Each row was made from one path, in order. Every step used is in the known rows, and no mark comes twice. Write each row's path.
In the rows, zero is written as 128.
Known rows
tete/lofa: [126 145 148 124 158 109 110 120 122 120 126 139 142 135 155 127 132 136
 132 104 122 116 143 119 118  74 154 107 118]
febu/rivud: [113 135 104 135  86  96 142 137  98 140 119 126 126 138 144 108  87  94
 134 134 137 122 107  99 134 122 141 148 138]
tete/lofa/geso: [123 131 176 137 146  97  98 113  90 136 135 149 190 143 150 144 119 147
 141 105 116 122 154 128 121  90 153 119  76]
bisin/lofa/geso/zoku: [121 109 130 173 111  84 115  89 107 128 119 155 200 107 136 159 138 115
 165  94 139 144 120 140 126  84 111 113  76]
maseb/rivud/zoku: [157 144 115 140 139 127  98  93 127 127 129 145 155  91 128 103 115 118
 149 121 152 151 117 118 129 129 118 111 108]
figun/zage/zoku/maseb/rivud/febu: [181 124 109  97 169  91 143  89 108 112 114 127 180  70 179 127  80  94
 114 114 200 155 106 113 137  71 108 163 104]
maseb/rivud/zoku/zage/figun: [163 159 143 146 141 135  86  99 133 156  93 139 160 101 120 124 127 156
 130 122 161 209 145 130 135 132 101  92  92]
lofa/zage: [128 128 108 137 129 101 134 144 122 137 116 111 149 122 135 145 118 114
 121 114 148 135 129 153 146 109 127 149 121]
bisin/lofa/geso/zoku/zage/figun: [127 125 157 178 111  94 102  96 112 158  85 147 204 116 128 180 152 153
 147  93 148 203 149 151 132  90  94  96  66]
figun/zage/lofa/geso: [167 113 198 142 156 112 105 114 103 139 131 131 202 157 158 159 110 146
 163 129 119  95 131 159 123  93 123 170 106]
rivud/maseb: [113 109 148 137 137 130 155 106 134 111 115 110 147 123 105 121 169 125
 116 121 153  85 131 135 108 133 120 126 155]
bisin/lofa: [142 123 118 157 146 105 123 139 131 105 125 119 142 123 158 118 145 140
 127 110 141 135 123 128 134  81 120 106 131]
lofa/bisin: [127 155 130 161 142 132 111 129 125 136 142 140 129 135 142 147 130 130
 162 146 117 106 131 140 115 143 138 119 152]
bisin/lofa/geso/zoku/zage: [101 108  98 163  77  76 110 109 104 155  91 160 192 104 145 154 121 107
 156  86 158 184 137 156 164  95 103  82  62]
figun/zage: [139 134 161 118 132 112 127 133 130 148 111 121 130 115 143 133 117 137
 114 130 130 138 117 133 147  97 128 141 149]
zoku/maseb/rivud/febu: [174 124 110 105 174 110 145  83 107 116 115 120 159 101 127  88 105  95
 102 146 213 155 126 118 142 110 107 151  95]
tete/lofa/zage: [127 146 130 131 157  80 116 134 117 127 114 122 164 129 162 146 122 124
 125  90 142 124 142 143 137  51 154 129 111]
geso/lofa: [146 106 117 117 150 120 117 119 118 121 128 115 143 149 134 107 151 142
 162 106 129 128 138 161 122 108 147 144 119]
rivud/zoku/figun/zage: [182 162 174 127 159 128 109 133 142 159  94 135 151  73 125 120 147 148
 119 113 152 202 162 132 154 112 118 101 148]
bisin/lofa/geso/zoku/maseb: [134 104 133 171 140  67 140  67 121 123 102 128 201  85 117 124 126 108
 153 128 177 143 131 127 111  85 103 138  85]
maseb/rivud/zoku/zage/lofa: [173 136  93 141 145 129  83  99 128 130 114 150 168 126 157 112 106 109
 178 108 169 140 135 147 138 115 107 100  90]
lofa/geso/zoku/figun: [144 128 166 149 107  92 133  85  86 153 108 160 194  90  92 143 142 127
 140 110 154 181 154 149 124 133 106 111  75]
zage/zoku/figun: [165 134 120 138 133 107 138 134 104 105 129 139 152  93 146 136 136 143
 128  91 144 156 145 127 104 121 124 105 116]
febu/rivud/maseb: [102 117 123 143  96  98 166 116 102 125 107 109 145 131 119 101 132  93
 122 127 163  82 112 105 117 127 134 146 165]
tete/lofa/zage/zoku: [130 138  94 132 149  76 116 136 115 104 130 135 182 113 200 177 107 114
 150  54 129 115 132 132 111  43 156 128  98]
febu/rivud/zoku/zage: [ 99 149  62 123  67 119 106 150 121 180  87 144 131 111 149 118  78  78
 154 110 147 185 141 104 173 149 134 101 122]
tete/lofa/geso/zoku/rivud: [ 96 137 146 148  91  51 110  71  74 144 126 166 219 145 131 174 132  99
 178 103 114 110 139 110 118  71 164 144  62]
maseb/rivud/zoku/figun/zage: [203 164 174 140 156  94 107 104 114 147  96 136 163  61 128  85 127 147
 108 124 183 202 132 132 154 100 108  99 127]
zage/figun/zoku/maseb/rivud/febu: [191 131 143 104 199  97 152  65 123 112  92 129 179 101  87 137 146 144
  90 126 177 157 112  90 129 103  82 152  85]
geso/zoku/zage/lofa/tete: [134 142 101 127  92 114 127  93 158 141 110 133 156 137 130 174 138  89
 193 122 140 142 118 151 146  43  94 108 127]

Write each row's path
[138 132  93  95 114 103 128 144  98 132 130 143 185 129 195 204 118  89
 141  86 123 143 122 104 159  76 149 167 114] => figun/zage/zoku/rivud/febu
[146 133 159 127 150 114 135 109 141 125 105 139 146 130  88 173 168 176
 117 109  93 131 112 101 112 120 105 128 118] => zage/figun/zoku
[104 107  98 146  99  85 159 112 103  91 136 114 182 134 139 164 168 106
 150  99 135  58 123 102  90 122 145 151 142] => zage/zoku/rivud/maseb
[147 136 122 126 173 142 120  98 170 135 108 116 143  83 104 110 124 114
 147 144 158 152 154 106 116 141 123 137 135] => rivud/zoku/maseb
[174 121 156 138 181 108 116 121 119 130 105  85 178 152 125 148 174 177
 144 100 137 156 150 182 108  82 136 179 112] => geso/lofa/zage/figun
[137 113 133 183 148  28 165 120 118  96  79  89 218 144  97 184 230 160
 104  85 144  86 112 109 127  55 111 150 134] => bisin/lofa/zage/figun/zoku/rivud/maseb
[180 147 160 144 208  17 141  67 116 106  77 109 195  97 102 121 131 163
  92 112 177 123 110 101 106  32 112 151  89] => tete/lofa/zage/figun/zoku/maseb/rivud
[147  98  65 122 142  85 123 134 107 106 130 110 184 126 178 159 126 122
 181  55 136 126 129 176 114  76 149 164  96] => geso/lofa/zage/zoku
[239 156 181 149 195 105  95  92 120 123 111 137 188  93 149  93 135 144
 145 119 180 153 133 146 125  76 104 118 127] => maseb/rivud/zoku/figun/zage/lofa
[138 154 145 140 148  30 128 120 103 125  92 125 200 159 118 199 171 161
 120  85 102 110 128  95 131  42 151 155  98] => tete/lofa/zage/figun/zoku/rivud
[129 143  60 107 138  70 116 145  83 113 134 143 217 145 212 216 124  78
 152  42 136 127 149 113 149  32 174 154  78] => tete/lofa/zage/zoku/rivud/febu
[162 123 129 141 155  77 150  81 111 110 117 104 142  94 109  59  96 119
 107 171 197 122 110 116 111 118 107 150 117] => zoku/maseb/rivud
[138 126 127 119 122 107 126 133 130 123 126 133 149  98 179 163 102 128
 142  95 118 129 108 123 123  87 130 141 136] => figun/zage/zoku
[122 136 164 149 158  31 153 101 110 109  82 109 218 154  92 191 214 158
 108  76 125  67 130 100 110  46 144 152 122] => tete/lofa/zage/figun/zoku/rivud/maseb
[143 118 105 130 133 129 113 136 129 130 113 133 141 163 156 135 118 118
 159 118 143 118 146 157 137 113 116 117 114] => zoku/zage/lofa
[163 116  96 141 147  71 148  79 109  88 132 117 158  77 147  92  82 110
 131 136 185 113 101 106  85 105 115 150 107] => zage/zoku/maseb/rivud
[164 109 126 122 174  79 131 117 127 125  91 107 183 145 100 172 182 178
 142  72 114 138 123 158 126  77 124 164  99] => geso/lofa/zage/figun/zoku
[151 139 124 101 140 110 139 119 111 132 107 149 182 162 101 212 184 138
 118  97 101 145 130  81 152 109 122 154  96] => zage/figun/zoku/rivud/febu
[ 89 116 118 148  84  79 165  65 118 118 104 127 176 124  88 153 187  79
 150 117 151  78 118 114 108 116 131 149 142] => geso/zoku/rivud/maseb
[136 144  96 132 131 110 133 108 138 148  99 113 143  91 120  88  86  80
 152 150 167 146 132  76 122 138 135 157 144] => febu/rivud/zoku/maseb
[207 107 110  99 221  61 148  71 105 113  79  99 215 117  99 132 160 145
 117  90 195 166 122 148 141  60 100 189  67] => geso/lofa/zage/figun/zoku/maseb/rivud/febu
[150 132  94 125 148 162  84 127 159 143 108 147 156 140 153 147 128 109
 187 100 136 143 161 148 140 127 119 100 110] => rivud/zoku/zage/lofa
[106 115 141 140  95 106 121  78 105 150 122 161 188 109 109 167 119 103
 164 110 124 141 127 140 121 131 118 137  74] => lofa/geso/zoku
[148 132 138 132 152  89 142 124 137 131  91 123 168 126  94 191 159 163
 110  92 112 139 112 124 130  97 104 148 108] => lofa/zage/figun/zoku
[107 133 162 136 123  88 105  68 101 142 121 173 202 116 136 167 123 113
 170  88 121 130 139 130 111  75 142 115  66] => tete/lofa/geso/zoku
[105 125 101 150 129  37 147 120  91  91 122 109 219 135 173 179 161 101
 147  61 148  56 139 118  99  46 169 151 122] => tete/lofa/zage/zoku/rivud/maseb
[181 149 180 128 151 118 124 125 159 128 136  96 156 150 154 160 137 140
 160 152 117 106 104 139 139  20 111 155 171] => figun/zage/lofa/tete
[ 82 121 165 156 101  49 135  51  77 128 114 149 238 140 107 166 177 100
 165  94 139  67 145 116 101  80 157 140  91] => tete/lofa/geso/zoku/rivud/maseb
[135 144 157 134 127 138 116 133 132 157  92 121 132 137 119 147 142 166
 108 128 137 183 157 140 132 134 109 110 115] => zoku/zage/figun
[152 110 102 123 144  47 164  73 116 105 102 128 144  86  86  83 105 123
 106 141 174 105  83  92 128 112  97 136 104] => figun/zoku/maseb/rivud
[172 143 148 136 149 133 125 118 152 109 151 102 156 164 136 155 152 132
 175 150 116  97 115 133 119  49 112 142 153] => zage/lofa/tete
[192 140 177 136 158  94 134  82 130 129  96 145 172 104 135 140 154 117
 153 106 160 139 131 157 114  58 106 133 139] => geso/zoku/figun/zage/lofa
[158 125 162 127 179  97 157  89 155 119  88 114 146 109  66 142 160 168
 107 141 130 125 121  89  98 121  99 150 126] => zage/figun/zoku/maseb
[155 127 127 115 131 115 126 123 136 128 140  88 146 150 123 125 168 151
 170 134 121 144 124 151 141  54 134 140 143] => geso/lofa/tete
[164 118  76 147 148  44 154  96 102  94 119 101 181  72 153 111  71  98
 128 121 204 120 102 129 104  86 113 170  97] => lofa/zage/zoku/maseb/rivud
[126 101 183 162 113  65 142  53  93 129 109 131 251 155 119 183 170  96
 186 118 144  44 122 145 101  78 129 192 122] => figun/zage/lofa/geso/zoku/rivud/maseb
[166 135 101 144 136  78 145 153 100 113 117 123 173  87 153 153 126 128
 120  75 165 165 146 152 123  99 122 123 106] => lofa/zage/zoku/figun
[169 169 151 133 119  98 121 140 112 173  85 133 148  80 140 100 108 115
 123 118 161 196 140 103 159 108 130 121 157] => febu/rivud/zoku/figun/zage
[172 154 143 132 157 143 109 127 136 142 109 140 149  86 109 116 158 142
 131 111 149 195 172 127 136 144 118  89 126] => rivud/zoku/figun
[181 129 140 147 179  37 164  76 121 114  81  97 182  91  76 123 127 155
  90 137 183 134  97 111 115  88  88 170  98] => lofa/zage/figun/zoku/maseb/rivud
